Each row was made from one path, in order. Every step used is in the known rows, and no mark comes twice. Write each row's path.
Known rows:
g, q, s, t: [ -5 -17   8 -11   5  23 -14 -57  -5 -56 -51   5  11   1 -37  26 -34 -42
  27  -9   0  12  15  -2  61]
t, g, u, k, q, f: [ 14  10  26  31   0  -6  10  -3 -15  32  60  10 -38  34  28 -27   4  11
  -5  20 -34 -78 -26  11 -26]
u, f, q: [-18  -7  -2   1  31 -28  -1  11 -14  17   0   0  20 -28 -39 -39   5  -5
   8 -11  -3 -27  26 -21  -7]
s, u, g, t, k: [ 19  35 -28  -9 -24  13   8   2  17  27   9  -5 -12  -3  29  52  10  23
  -8  -4  19  22  -8   8 -25]
u, g: [ 22 -13   0   5  -5 -33  12  -4 -19  34  10  12  19 -30 -21   8  -3  10
  -2  13  14   9   0 -15 -28]
k, q, s, u: [  2  13 -20   2   7   7 -40 -25  22 -25 -37   9  26  44 -17   0 -15 -34
  17 -25  18  17 -11  -4   9]
s, u: [ 16  20 -20 -19   6 -22 -21   0  30  13 -31  15  -2  -2 -21  38 -31 -15
   1 -31  49  26 -12 -15 -13]
u, k: [  0  15  -7 -18 -13 -46  -2  -8 -15  69  22  22  14 -52 -35  15 -27  34
  13   1  48  -8  13 -19 -18]
u, g, t: [ 24 -23  21 -11 -17 -17  16  10  -7   9  27  -9  13 -22 -18  31  -6  17
 -11  22  18  13  23  -2  -7]
g, q, f: [ 22 -22  36 -12  32   1   8  -8  10 -10 -18   2   4  11 -18 -42 -23 -27
  15   7  -9 -26  31  -7  10]
u, k, t, f, q, s: [-42  31   7  -5  -9  30  -8  13  -2  23  26   2  34 -40  16 -54  -9  20
  19   0  -8  13  37  28  -7]
k, u, f, q, s: [-29 -15 -16  20  29 -25  10 -20 -25 -31 -19  -9  29  34 -29 -41  34 -20
  22 -20 -44 -12   2 -33  15]
s, u, f, q, k, t, g: [-24  44   6  -1   1  16  -7  62  11  44  30  -1 -24  -2  52   2  61  25
 -17  13 -28  23 -17   9 -46]
q, s, t, g, u, f: [-11  11   0  41   1 -12  22 -60 -53 -82   6 -22 -34  -8  -1  51  28 -30
  38 -25 -22  -6 -34  10  22]
g, u, f: [  3 -23  16  11  13 -58  26  -2 -11 -23  24   6  -8 -10 -28  14  13 -16
  12 -32  15 -24 -19 -37  13]
k, u, f, q: [-16 -36  -9   9  29 -32  14   7   8  13   5   8   7  19 -30 -33  14  -3
  -6 -13 -31 -36   7 -41  -2]
k, u, f, q, g, t: [ -6 -58  14   5  -4  -4  16  34 -12 -37  -2 -24  10  54  11 -22  48  23
 -21  16 -63 -13  13 -25  12]
q, g, t: [ 24 -26  26 -15 -29  -7  -1  14  -1 -24 -16 -17  18   0   6  20   0  25
 -13  28  33  23  12   4  14]
t, g: [ 24  22  -8   1  -8 -16  -2 -28  -9  25   2  14 -18 -42  -7   9 -28  -7
   1  17  60  -6 -12  26 -21]
s, t, k, u: [  1  -9 -36   7   1  -1  12 -53  58  36 -16  16 -26 -14   0  57 -31  24
   1  -4  47 -19 -22 -18  22]
g, q, s, t, k: [ -7  15 -18  -2   1  43 -10 -77   1 -26 -50   7   4 -12  -7  19 -22 -25
  31  -3  18  -2   1  10  57]
k, u, f, q, s, t, g: [-31  -1 -25  40  17  12   9 -49 -36 -47 -14 -20 -22  22  -5   4  28 -17
  20  -8 -66 -18  -7   5   9]
f, q, k: [ -5   5  -1 -11   2 -20 -30  38   4  80 -17   9  27 -21  -8 -13   2  12
 -24  17  14  -3  -7 -21 -14]
g, u, f, q: [-15 -16  11   9  25 -34   3  20 -10 -14   8   6  -1  14 -22 -20  13 -27
 -15 -25 -22 -41 -15 -35  15]
t, f, q, s, u, g: [ -4  27 -42  22  -1  32 -16   5 -37 -26 -30 -14  19  18  18 -41  16 -36
  15 -45 -73  34  -2  15 -54]
g, q, s: [  6  -7   8 -14   4   4 -12 -41 -18 -39 -42  13  31  12 -35 -25 -20 -50
  25  -3  14  12   7  -3  43]
k, t, s, u, f, q, g: [-28  27  -6 -17  25  19  -9  58 -31 -40 -37 -15 -17  28  39 -11  49  32
 -32  23 -39  48  -9  17   0]
t, f: [ 19 -16 -10   2  -6 -12  12 -14  16  13  13   1   6 -62 -17 -23 -42 -11
  26 -23  48  -1  20  10 -27]

Which path is each row?
[ -5   6  42  17 -20 -24  37  38  -3  14  70   5 -35 -17  50  27  63  25
 -10  21   7   2 -46  -4 -10] => q, k, t, g, u, f
[  0  30   5 -25  20   7  -4  17  -9  11  19 -29 -33  32  -2  13  -9  39
  -6  17 -20 -13  27  22  -8] => g, t, s, u, k, q, f
[-21  -6   3   2  15 -37  -4  38 -26  60  10  -4  25 -36 -16 -30  44  21
   6   2 -17 -11   8 -37 -27] => u, f, q, k
[ -3 -25  35   9 -17  40  -5  63  29 -36   1   7  -3  32  68 -44   6  -1
 -47   6 -31   0 -20  17  11] => k, t, f, q, g, u
[ 17 -27  29  11  39  -8  -1  -5  36  19   6  -2  17  10 -14 -47 -22   1
  12  16  14 -46  29  -4  -6] => k, q, f
[ 14   0 -19   4   2   6 -11 -28  48  63  10  29  12 -23  -3 -27 -29  12
   0  16  69 -45  -3   4   4] => t, k, q
[  3  43  11 -16  -8  58 -17 -14  18 -56 -24  19 -17  44  34   9  -1 -45
   2   7   3  49 -19  40  25] => k, t, g, q, s, u
[  0  -1  38 -22 -11 -19   1  41  48  65  21  17  21 -40  13  27   6  42
 -12  35  66  33  -2 -13   2] => q, k, t
[ 14  -8   2 -10 -11  21  -4 -17  60  39  27   5   6 -16   0  -3 -31  20
 -10  28  69 -40  20  21  23] => g, t, k, q
[  8 -25   3   5 -31 -10 -17  14 -23  48  18  24  25   8   4 -28   6  51
  -5  34  -5 -24   2 -14 -20] => u, k, q, g
[-11  30  -6 -20 -23  12   5  30  46  39  50  18 -12 -41  23  13 -24  34
  16 -28  26  32  19  10 -40] => s, u, k, t, f
[ 13  15  36   1 -12   2  11  11  40  -7  33  26 -39   3  36  35 -16  -5
 -36  24  51  -3 -42  25  22] => k, t, g, u
[ 23 -54  32  -7 -27  15 -13  19  22 -19   1  -5  23  29   7  -8  -3  22
 -22  41  16 -10  19   7  21] => k, q, g, t
[ 28 -58   3  13 -31   1  49   4  15  -8  52 -13 -10  -1   7   4  -2  12
  -1  -4 -28   1  17  -3 -27] => k, u, g, t, f
[-19  37 -19  16   9  33 -33 -47 -28 -20 -48 -15  -7 -11  -5  14 -20 -25
   3   9  -6   0  -4  37  13] => f, q, s, t, g
[ 12  11 -17   9 -30  25  13  -7 -24 -60   4 -36  10   1  15  16  15 -19
  34 -41 -34  58  15  25 -35] => q, s, u, g, t, f
[ 31 -62   5   0  -7  -5  25  -5  -2   5   7  34  -2  51 -15 -11   1 -18
 -22  13 -51 -14 -13 -39   4] => k, u, g, q
[-22  30 -15 -28  16 -11  -8  56 -42   6 -10 -40 -23   3  -2  26  46  23
 -20   1 -30  30  -1   1 -10] => g, t, s, u, f, q, k
[ 29 -30  35   4  23   4  27   1 -26  -1   3   0   8  19  -3 -44  12 -15
   9  20 -60 -19  23 -14 -18] => u, g, q, f
[-10  38 -20 -25 -13   7 -26 -23 -35 -10 -27  23  12  34 -18   8  -4 -26
  26 -31 -25  28  -4 -17   9] => g, q, s, u, k
[-13  39 -34   9  -1  11  -6 -78   4  -1 -42  -7  12 -48  -4  44 -19   4
  38  -9  57  13  -7  12  31] => q, s, t, k
[ 12   9   3 -39   6 -21   6  -8 -15 -13 -12 -22 -17 -36 -34  42 -39  13
 -18  29  70  20  15  29  33] => g, t, s
[ -8  -3 -17  18  -4  16   2 -58  -4 -45 -23 -22  10 -57 -20  14 -36 -20
  55 -38  22  23  23  20   6] => q, s, t, f
[-26   5  26  -7 -14  17   1  52  34  33  58  23 -10 -11  29 -29 -20  16
 -30  -9 -13 -26   3   7   0] => g, u, k, t, f, q
[-16  -2 -36  15  25 -16  18 -13  14  44   7  10  -2   3   1 -41  24  14
   0 -10 -10 -49  -8 -27  -6] => t, k, u, f, q
[  0  42  -7 -41  21  -2 -10  19  31  -7 -25   7 -28  -8   1  53 -28  14
 -28  13  66  60 -14  22  16] => k, t, s, u
[  8 -17  -7  -8   1  11   2  25 -38 -68  -7 -33 -22  44  10   9  40  26
  -7  16 -33  18   6  17   5] => k, q, g, t, s, u, f
[-41  -5   5  24  27  -7  -7 -23 -30 -71 -25 -21   3  19 -23  19  19 -35
  14 -37 -51 -16 -10 -22  50] => g, u, f, q, s, t
[ 27  13   4  12 -13 -23   3 -17  -6  -3  10  18 -38   3   9  28 -19 -29
 -21   1  38 -22 -53  11   2] => t, g, u
[-10  28 -11  -7  -5  25 -28  17 -22 -36 -35 -25  24  52   3  17  20 -22
 -13 -10 -50  43   5   8  -4] => f, q, s, u, g, t
[  8  -4 -14  -4 -13  41  -5  45  10  -7  13 -21  -8  10  18 -11  -5 -13
 -21 -27 -57  16  26  20 -47] => s, u, g, t, f, q
[  0 -33 -17  13 -10  -1   1  34  24  63   7   6   4   3  15 -44   5   5
 -16 -11 -31 -14 -13 -23 -37] => t, f, q, k, u
